What can hang from each mark
q399: q56 q982
q283: q75 q450
q385: q56 q450 q982
q450: q10 q385
q280: q75 q450
q56: q10 q385 q399
q982: q10
q75: q280

Each row was made from one small tree. The marks that hang from a mark follow it in brackets, in the order of their numbers. Every link used is in the known rows. Write each row's tree.
Known rows
q283{q75}: [-0.097 -0.444  0.497  1.170  0.308  0.033 -0.940 -0.082 -0.255 -1.219
 -1.446  1.066 -0.006  0.958  0.735 -0.996 -0.180 -0.350 -0.800  0.561
  0.399 -0.838  0.693  0.531 -0.865]
q75{q280{q450{q10 q385}}}: [ 1.647  0.124  2.206  0.122 -2.276  2.669  4.967 -0.012 -0.233 -1.551
 -4.135 -0.354  1.272  0.458  1.439  2.152 -1.734 -0.767  2.570  0.006
  2.030 -3.135 -0.458  0.872  3.566]
q399{q56{q385}}: [-0.141 -1.281 -0.026 -0.003 -0.802 -1.192 -2.650 -0.009 -0.924  1.245
 -0.467  0.171 -1.605 -0.433  1.555 -0.210  0.916 -1.557  0.436  1.114
  2.493 -0.489  0.403 -0.194 -1.400]
q283{q75{q280} q450{q10 q385}}: [ 1.036  0.612  3.001  2.034 -0.685  1.263  3.500 -0.651  0.072 -0.630
 -4.546  1.008 -1.661  1.615  1.374  0.308 -3.676 -0.415  0.791  0.581
  1.675 -2.992  0.897  1.880  1.938]
q56{q385{q982}}: [ 1.466 -0.574 -0.135 -0.104  0.270  0.505 -1.244 -0.826 -2.236 -0.323
 -0.220 -1.412  2.356  1.044  0.315  0.435  1.052 -0.926 -1.002  2.233
  1.788 -0.525  0.603 -1.265 -0.439]
q280{q75}: [ 0.525 -0.177  0.262  0.443 -0.309  0.420 -1.343 -0.257 -2.476  0.044
 -1.049  0.056  1.860 -0.656  0.885  0.060  0.645  1.581 -0.138 -0.704
  0.662  0.738 -1.086  0.013  0.376]
q56{q10 q399}: [-0.339  0.301  1.180 -0.192 -1.039  0.092  0.221  0.520  0.200 -1.034
 -0.288 -1.590 -0.239 -0.362 -0.193 -0.307  1.694  0.959  1.192 -0.220
 -1.262 -1.456  2.312 -1.532 -2.053]
q280{q75 q450{q10}}: [ 0.506 -1.091  1.155 -0.564 -2.059  2.677  0.504 -0.482 -2.442 -0.353
 -3.367  0.594  2.832 -0.734  2.660  0.465  0.251  2.533  1.411 -1.337
  3.869 -0.014 -0.744  0.416  2.224]
q75{q280{q450{q385}}}: [ 1.480  0.498  1.724  2.028 -2.119  2.076  4.616  0.242 -1.096 -1.884
 -3.784 -0.819  1.751 -0.309  0.513  1.682 -1.217 -1.630  1.400  0.067
  0.197 -2.574 -0.684  0.870  2.757]
q399{q56{q385} q982{q10}}: [ 0.482 -0.737 -0.588  1.440 -0.268 -1.464  0.141  0.425 -0.024  2.026
  0.471 -0.687 -0.732 -2.222  2.162  0.222  0.664 -2.210 -1.195  0.801
  2.499 -1.408  1.151 -0.252  0.235]
q385{q982}: [ 0.528  0.928 -0.327 -0.200  0.367  0.859 -0.304  0.228 -1.514  0.117
 -0.034 -1.815  0.748  1.294  0.310  0.310  1.044 -0.579 -1.791  1.152
  0.779  0.303  0.420 -0.540  0.153]
q280{q75 q450{q10 q385}}: [ 1.220 -0.094  1.584 -0.098 -2.121  3.341  4.040 -0.065 -4.282 -0.682
 -3.759 -0.379  1.022 -0.359  2.675  1.201 -0.190  2.029  3.131 -0.923
  1.955 -1.809 -1.324  1.043  2.497]
q56{q10}: [ 0.275 -0.501  0.682 -0.044 -0.793  0.331  0.714  0.357 -1.116 -0.564
 -0.303 -0.554 -0.163 -0.806  0.278  0.096  1.314  0.968  0.827 -0.030
 -1.075 -0.276  1.183 -0.553 -0.842]
q56{q385 q399{q982{q10}}}: [ 1.039 -0.205 -0.167  1.604 -0.064 -1.154  1.589 -0.576  1.759 -0.113
  0.382 -1.766  1.972 -1.458 -0.062  0.295  0.193 -0.704 -0.761  0.946
  1.025 -2.834  2.601 -1.798 -0.237]
q56{q385 q399}: [ 0.327 -0.559  0.492  0.393 -0.513 -0.671 -1.871 -0.924  0.566 -1.037
 -0.260 -0.800  0.938 -0.055 -0.627 -0.273  0.581  0.019  0.827  1.156
  0.999 -1.646  1.845 -1.719 -1.835]
q450{q10 q385{q56{q399{q982}}}}: [ 1.643  1.150  1.998 -1.266 -0.188  1.363  5.829  0.552  0.041  0.409
 -0.564 -3.439 -5.222  0.478  0.122  2.362  0.019 -1.356  2.259  0.345
  1.828 -3.644  1.582  0.357  0.886]
q385{q56 q982{q10}}: [ 2.093  2.817 -0.650  2.109  0.740  1.034 -0.078 -0.495 -0.620  1.887
  0.553 -2.767 -0.933 -0.061 -0.311 -0.605  1.193 -1.452 -2.308  1.147
 -0.999  1.329  0.208 -1.470  0.498]
q450{q385{q982}}: [ 1.311  1.736  0.172 -0.090  0.168  1.677  2.818  0.533 -2.725 -0.151
 -0.270 -2.677 -1.326  1.346  0.193  1.034  0.432 -1.064  0.064  1.493
 -0.484 -1.647 -0.221 -0.119  0.362]
q75{q280{q450{q10}}}: [ 1.019 -1.042  1.929 -0.196 -2.109  2.042  1.199 -0.385  1.382 -0.540
 -3.810  0.407  2.766  0.301  1.581  1.270 -1.436 -0.136  1.048 -0.645
  3.119 -1.357  0.255  0.379  3.361]
q56{q10 q385}: [ 0.804 -1.758  0.626 -0.127 -0.906  0.093 -0.104 -0.696 -2.107 -0.957
 -0.605 -0.396  1.210 -1.308  0.470  0.268  1.532  0.703  1.739  0.959
 -0.154 -1.017  1.504 -1.346 -1.588]
q399{q56 q982}: [-0.659 -0.862  0.201 -0.450 -0.540 -1.204  0.329  1.677 -0.001  1.642
  0.504 -0.854 -2.922 -0.511  1.985  1.115  0.773 -2.112 -0.861 -0.243
  3.469 -1.168  0.935  1.183  0.287]
q56{q10 q385{q982}}: [ 1.338 -1.046  0.649 -0.524 -0.648  1.165 -0.496 -0.486 -2.809 -1.213
 -0.672 -2.216  2.432 -0.039  0.861  0.443  2.504  0.079 -0.257  2.101
  1.231 -0.766  1.780 -1.992 -1.415]
q283{q75 q450{q10}}: [-0.527 -0.491  1.832  0.896  0.303  0.536 -0.034 -0.700  0.591  0.624
 -2.736  2.044 -1.602  1.141  1.614 -1.236 -1.914  1.456 -0.025  0.008
  2.721 -0.479  1.317  1.304  0.067]
q450{q385}: [ 0.529  0.921  0.259  0.130 -0.261  0.733  3.595  0.310 -1.837 -0.573
 -0.530 -0.891 -2.021  0.157  0.040  0.869 -0.342 -0.701  1.577  0.401
 -1.433 -1.872 -0.650  0.491  0.142]
q280{q450{q385}}: [ 0.809  0.598  0.848  0.964 -1.725  2.148  4.627  0.376 -2.406 -1.270
 -2.282 -0.733  0.112 -0.118  0.833  0.773 -0.028 -0.400  1.985 -0.089
 -0.302 -1.848 -0.693  0.784  1.121]
q283{q75{q280} q450{q385{q982}}}: [ 1.590  1.979  2.497  3.493  0.127  1.491  2.448 -0.113 -1.913 -1.071
 -3.987 -1.135 -0.234  2.168  0.774  0.243 -2.171 -1.822 -2.412  1.687
  0.696 -2.210  0.668  1.139  1.243]
q385{q450 q982}: [-0.523 -0.051 -0.046  0.519 -0.139  0.807  0.663  0.342 -0.924 -0.616
  1.274 -1.441  0.141  1.813  0.883 -0.575  1.292 -1.797 -0.294  1.286
  2.626  0.395 -0.340 -0.559  0.195]

Write each row's tree
[ 2.243  0.740  2.064  1.677 -2.365  3.655  4.847 -0.072 -6.798 -1.490
 -3.442 -2.077 -0.774 -2.048  1.502  0.913  2.328  1.087  2.967 -0.526
 -0.646 -0.653 -0.654  0.116  0.609]  q280{q75 q450{q385{q56{q10}}}}
[-0.154 -1.038  0.062  2.419 -0.452 -0.849  2.687 -0.381  1.990 -0.844
  1.579 -1.354  1.028 -1.160  0.481 -0.456  0.911 -1.908  0.629  0.902
  3.131 -2.551  2.035 -1.540 -0.122]  q56{q385{q450} q399{q982{q10}}}
[ 2.290  1.903  0.999 -1.167  0.243  2.720  3.405 -0.054 -2.657  1.073
 -0.767 -3.184 -4.853  1.779  0.485  1.556  0.578 -1.349  1.489  1.526
  1.049 -1.259 -0.167  0.211  1.079]  q450{q10 q385{q56 q982}}
[ 2.225  1.296  1.474  2.055 -1.567  3.250  4.175 -0.329 -5.663 -0.351
 -3.142 -1.575 -0.896 -1.069  0.954  0.878  1.122  0.109  2.371 -0.456
  0.699 -0.251 -1.892  0.648  1.449]  q280{q75 q450{q385{q56}}}
[ 1.752  0.550 -1.018  1.564  0.520  0.325 -0.455 -1.187 -0.975  0.710
 -0.146 -1.596  3.086 -0.211  0.549 -0.494  0.901 -0.761 -1.670  2.013
 -0.456 -0.053  1.091 -2.070 -0.164]  q56{q385{q982{q10}}}
[ 0.121 -2.153  0.615 -1.163 -0.455  1.114  0.579 -0.908 -0.885 -0.395
  0.276 -0.808  0.502  1.865  1.769  0.053  0.848 -1.025  1.574  2.261
  5.845 -0.770  0.347 -0.919  0.544]  q56{q385{q450{q10} q982}}
[ 1.972  1.008  2.064  2.537 -1.384  2.825  3.607  0.289 -2.625 -2.959
 -5.153 -1.513  2.554  1.872  1.455  1.070 -0.419 -2.630 -1.538  1.637
  1.051 -3.281  0.504  0.709  2.201]  q283{q75{q280{q450{q385{q982}}}}}
[ 0.560  0.195  0.941 -0.717 -0.317  1.764  1.097 -0.312 -0.565  0.926
  0.906 -2.228 -3.460  1.982  1.065 -0.188  1.545 -1.835  1.229  1.285
  4.872  1.045 -0.333 -0.298  0.965]  q385{q56 q450{q10} q982}
[ 1.246  0.471  0.921  1.817 -2.078  2.781  3.761  0.151 -5.134 -1.351
 -3.342 -0.619  1.984 -0.932  1.820  0.682  0.572  1.225  1.619 -0.676
  0.419 -1.105 -1.524  0.736  1.731]  q280{q75 q450{q385}}
[-0.113 -0.935  1.130  0.377 -1.536  0.590  0.132 -0.162 -1.216 -2.307
  0.778 -3.029  1.071  0.825  0.647 -0.629  3.336 -1.172  1.152  2.281
  2.824 -1.529  2.575 -2.835 -2.193]  q56{q10 q385{q450 q982} q399}
[ 2.496  4.467  0.227  2.369  0.284  1.660  2.954  0.132 -1.078  0.845
  0.372 -4.708 -3.331  0.671 -1.078 -0.197  0.795 -2.031 -0.538  1.473
 -2.580 -1.463  1.180 -1.777 -0.549]  q450{q385{q56{q399} q982{q10}}}
[ 2.744  0.948  2.616  0.802 -2.137  3.272  4.843 -0.398 -0.868 -0.668
 -4.353 -1.339 -1.593  0.153  0.778  2.048 -1.288 -1.781  2.586  0.104
  1.932 -2.173 -0.640  0.874  3.570]  q75{q280{q450{q10 q385{q56}}}}
[ 0.506  0.919  0.354  1.127  0.108  1.359  0.894 -0.116 -1.646  0.283
  1.632 -2.521 -2.909  1.263  0.119 -0.500  1.953 -2.553 -0.164  1.606
  3.371  1.487 -0.517 -0.402  0.128]  q385{q56 q450 q982}
[-0.816 -1.139  0.946  1.081 -1.032 -0.484 -0.295 -0.739  0.759 -1.806
  0.960 -0.789  0.050  0.160 -0.182 -1.125  1.012 -1.286  2.506  1.277
  3.442 -1.651  1.030 -1.545 -1.652]  q56{q385{q450} q399}
[ 0.848 -2.036  1.449 -0.753 -1.043 -0.357  1.787  0.056 -0.357 -1.599
 -0.300 -2.308  1.076 -1.458  0.466  1.140  2.162 -0.056  0.727  0.862
  2.028 -3.312  3.668 -1.542 -1.577]  q56{q10 q385 q399{q982}}
[-1.026 -3.317  1.176  0.034 -1.916 -1.061  2.158  1.159 -1.359 -0.879
  0.984 -1.133 -2.189 -1.654  2.925  0.560  2.926 -2.881  1.801  1.040
  5.787 -1.972  1.793  0.114 -1.284]  q399{q56{q10 q385{q450}} q982}
[ 1.937  3.505  1.052  0.659 -0.041  2.037  2.430  0.291 -2.215 -0.187
 -0.090 -4.492 -4.149  1.696 -0.984  0.721  1.315 -2.009  0.209  1.675
 -0.405 -1.774  1.126 -1.080 -0.686]  q450{q385{q56{q399} q982}}
[-0.532 -2.685  1.392 -1.160 -0.823 -0.076  2.789 -0.306  1.522 -0.921
  0.635 -1.288 -0.379  0.306  1.356  0.847  0.556 -1.112  2.775  1.082
  7.009 -3.271  2.091 -0.549  0.391]  q56{q385{q450{q10}} q399{q982}}
[ 0.847 -1.412  2.238  0.971 -1.647  1.784  0.805 -0.441  1.340 -2.141
 -5.447  1.194  2.912  0.927  2.073  0.284 -1.777 -0.513  0.019  0.010
  2.970 -2.311  1.179  1.074  2.817]  q283{q75{q280{q450{q10}}}}
[-0.677 -0.996  0.139  0.530 -1.022 -0.042 -1.988  0.454 -2.294  0.470
  1.035 -1.258 -1.567  1.006  2.171 -0.867  2.164 -3.490  0.278  2.396
  5.273 -0.003  0.017 -0.624 -1.148]  q399{q56{q385{q450 q982}}}
[ 1.486  1.423 -0.492  1.606  0.204  0.039 -1.349 -1.104  0.157  0.008
  0.187 -2.554  2.719  0.066 -0.116 -0.840  1.009 -0.268 -1.395  2.061
 -0.622 -1.351  2.342 -3.128 -1.067]  q56{q385{q982{q10}} q399}
[ 0.239 -2.635  1.091 -0.652 -1.579 -1.013  0.722  0.957 -2.097  0.051
 -0.325 -1.151 -1.142 -2.097  2.482  1.206  2.209 -1.779 -0.134  0.941
  3.793 -1.845  2.235 -0.062 -1.243]  q399{q56{q10 q385} q982}
[-0.050 -0.577  1.305 -0.850 -0.872 -0.086  2.998  1.138  0.661 -1.362
 -0.100 -2.488 -0.094 -0.828  0.384  1.146  1.813  0.142  0.073 -0.347
  1.100 -2.677  3.407 -1.015 -1.027]  q56{q10 q399{q982}}
[ 2.596  1.734  1.587  1.007 -1.948  3.906  5.405  0.569 -5.387 -1.477
 -2.339 -3.985 -1.700 -0.219  0.832  0.972  2.533 -1.157  1.213  1.160
 -0.115 -1.015  0.595 -0.339  0.097]  q280{q450{q385{q56{q10} q982}}}
[-0.067  0.327 -0.640  1.297 -0.380 -1.383  0.984  1.409  0.685  2.404
  0.874 -0.870 -1.465 -1.521  2.064  0.205  0.409 -1.904 -2.061 -0.213
  1.661 -0.932  0.988  0.472  0.475]  q399{q56 q982{q10}}
[ 1.274  0.820  0.653 -1.895 -0.139  2.114  2.869  0.261 -2.140  0.019
 -0.902 -2.247 -1.508  2.251  1.360  1.565 -0.128 -0.531  1.205  1.418
  0.764 -2.112 -0.033  0.168  1.105]  q450{q10 q385{q982}}
[ 1.319  1.596  2.347  0.650  0.075  2.028  4.821 -0.622 -1.224  2.069
 -1.026 -0.735 -6.168  0.142  0.449  0.541 -1.333  0.207  2.848  0.165
  1.887 -0.446 -0.402  1.401  0.919]  q283{q450{q10 q385{q56}}}
[ 2.096  1.005  1.964 -0.185 -2.065  3.605  4.701  0.249 -1.546 -1.050
 -4.341 -2.240  1.923  1.691  1.947  2.320 -0.915 -1.359  0.910  0.841
  2.308 -3.010 -0.063  0.518  3.793]  q75{q280{q450{q10 q385{q982}}}}
[ 1.478  2.496  0.743  0.402  0.122  1.272 -1.139  0.062 -0.575  0.499
  0.317 -3.637 -2.375  1.228 -1.061  0.005  1.834 -1.238 -1.165  1.171
  0.679  0.139  1.330 -1.595 -0.958]  q385{q56{q399} q982}
[-0.495 -0.613  0.505 -1.165 -0.598  1.417  1.252  0.108 -0.051 -0.169
  0.827 -1.236 -0.494  2.408  1.856 -0.155  0.735 -1.083  0.713  1.019
  4.334 -0.067  0.037 -0.238  1.331]  q385{q450{q10} q982}
[ 1.104  2.005  2.198  3.423  0.443  1.310  3.528 -0.457 -1.839  0.172
 -2.624 -0.208 -5.602  0.442 -0.054 -0.709 -1.248 -1.471  0.335  0.779
  0.184 -0.877  0.378  1.751 -0.699]  q283{q75 q450{q385{q56}}}
[-0.759 -1.790 -0.374  2.276 -0.775 -1.715  1.472  0.429  0.557  1.077
  1.595 -0.618 -1.307 -1.525  2.573 -0.468  1.269 -3.326  0.561  1.010
  4.536 -1.096  0.758 -0.056  0.173]  q399{q56{q385{q450}} q982{q10}}
[ 0.208  1.011  1.724  2.649  0.094  0.675  3.734 -0.085 -1.483 -0.784
 -2.324  0.715 -2.955  0.607  0.742 -0.800 -1.923 -0.044  0.250  0.544
 -0.234 -1.717  0.442  1.914 -0.602]  q283{q75 q450{q385}}
[-0.390 -2.667  0.708  0.549 -1.478  0.081  1.841 -0.578 -1.537 -2.400
  0.585 -0.325  0.201 -0.915  0.992 -0.446  2.006 -0.782  2.852  1.331
  2.715 -0.571  0.885 -1.131 -1.441]  q56{q10 q385{q450}}
[ 1.331  1.433  2.613  1.883  0.275  1.858  4.077 -0.774 -1.096  0.727
 -3.071  0.204 -6.369  0.943  0.662 -0.417 -1.993 -0.273  1.817  0.706
  1.668 -1.416  0.528  2.118  0.216]  q283{q75 q450{q10 q385{q56}}}
[ 0.718 -0.824  1.910  2.456 -1.578  1.003  0.709 -0.171  0.403 -2.482
 -4.722  0.888  3.522  0.411  1.188 -0.104 -1.181 -1.526 -1.329  0.113
  1.977 -1.791  0.749  0.601  1.840]  q283{q75{q280{q450}}}
[-0.383 -1.573  0.771 -0.741 -1.405 -0.632  1.368  2.106 -1.322  0.799
  0.105 -1.449 -2.452 -1.384  2.467  1.040  2.225 -1.268 -0.095 -0.400
  2.587 -1.467  1.905  0.585 -0.662]  q399{q56{q10} q982}
[ 2.832  3.580 -0.417  2.394  0.558  1.778  4.022 -0.239 -2.696  1.251
  0.312 -3.624 -2.937  0.126 -0.397  0.221  0.440 -2.132 -0.560  1.593
 -2.406  0.008 -0.422 -0.793  0.507]  q450{q385{q56 q982{q10}}}
[ 0.808 -0.846  0.492 -0.570 -1.404  0.158 -2.519  0.679 -3.212  0.533
 -0.544 -1.924 -0.635 -0.046  2.375  0.108  2.931 -1.495 -0.407  2.141
  2.125 -0.538  1.892 -1.450 -2.228]  q399{q56{q10 q385{q982}}}
[ 0.796  0.629 -0.934  1.644 -0.229 -0.593 -2.529 -0.131 -1.178  1.969
  0.176 -1.649  0.813 -0.253  1.687 -0.827  1.425 -1.947 -1.991  1.883
  1.165  0.107  0.803 -1.570 -0.909]  q399{q56{q385{q982{q10}}}}
[ 1.892  0.441  1.216 -0.512 -1.994  4.206  3.533  0.171 -5.503 -0.691
 -3.667 -1.910  1.826  0.988  2.935  1.450  0.929  1.337  1.243  0.264
  2.403 -1.525 -1.106  0.258  2.552]  q280{q75 q450{q10 q385{q982}}}
[ 0.307  1.232  1.562  0.929 -1.240  1.488  1.142  0.585 -1.108 -1.137
  1.192 -4.084 -2.876  0.763 -0.153 -0.679  3.658 -1.868  0.787  1.323
  2.205  0.119  2.094 -2.153 -1.892]  q385{q56{q10 q399} q450 q982}
[ 1.132  2.652  2.927  2.301 -1.116  1.470  4.571  0.062 -1.890  0.073
 -0.928 -2.726 -5.796 -0.749 -0.983 -0.194  0.483  0.355  2.033  0.017
 -1.088 -1.361  2.000 -0.457 -2.059]  q283{q450{q385{q56{q10 q399}}}}
[ 0.343  0.840  1.797  0.134 -0.399  1.458  4.195 -0.281 -0.785  1.491
 -1.504  0.191 -3.387  0.656  0.976  0.597 -2.184  1.242  2.406 -0.210
  1.140 -1.404  0.168  1.424  0.925]  q283{q450{q10 q385}}
[ 0.071 -0.404  1.205  1.145 -1.257  1.003  2.387  0.045 -1.755 -0.629
  1.119 -1.190 -3.619 -0.800  0.174 -0.653  2.178 -1.594  2.742  0.239
  1.521  0.986  0.314 -0.657 -1.047]  q385{q56{q10} q450}
[ 0.954  0.862  1.132  0.320  0.070  0.065  1.460  0.444  0.916  0.044
  0.501 -2.589 -3.162 -0.431 -0.653  1.100  1.269 -1.651 -0.452 -0.067
  2.479 -1.398  1.883 -0.250 -0.096]  q385{q56{q399{q982}}}
[ 1.291  2.654  1.199  1.019 -0.406  0.943  2.808  0.114 -0.706 -0.276
 -0.223 -2.972 -4.683  0.463 -1.515  0.565  0.479 -1.457  2.090  0.730
 -1.457 -1.884  0.289 -0.479 -1.037]  q450{q385{q56{q399}}}
[ 0.963  2.085 -0.467  2.880  0.271  1.206  1.660 -0.279 -0.494  1.095
  1.883 -2.538 -2.307  0.168  0.140 -1.419  1.565 -2.714 -0.766  1.364
  0.782  1.721 -0.382 -1.049  0.493]  q385{q56 q450 q982{q10}}
[-0.970 -2.479  0.854  0.533 -2.349 -0.913 -0.312  0.574 -1.884 -0.509
  0.574 -0.229 -1.958 -0.925  2.437 -0.971  2.435 -2.147  2.524  1.246
  3.901 -0.512  0.915 -0.784 -2.235]  q399{q56{q10 q385{q450}}}
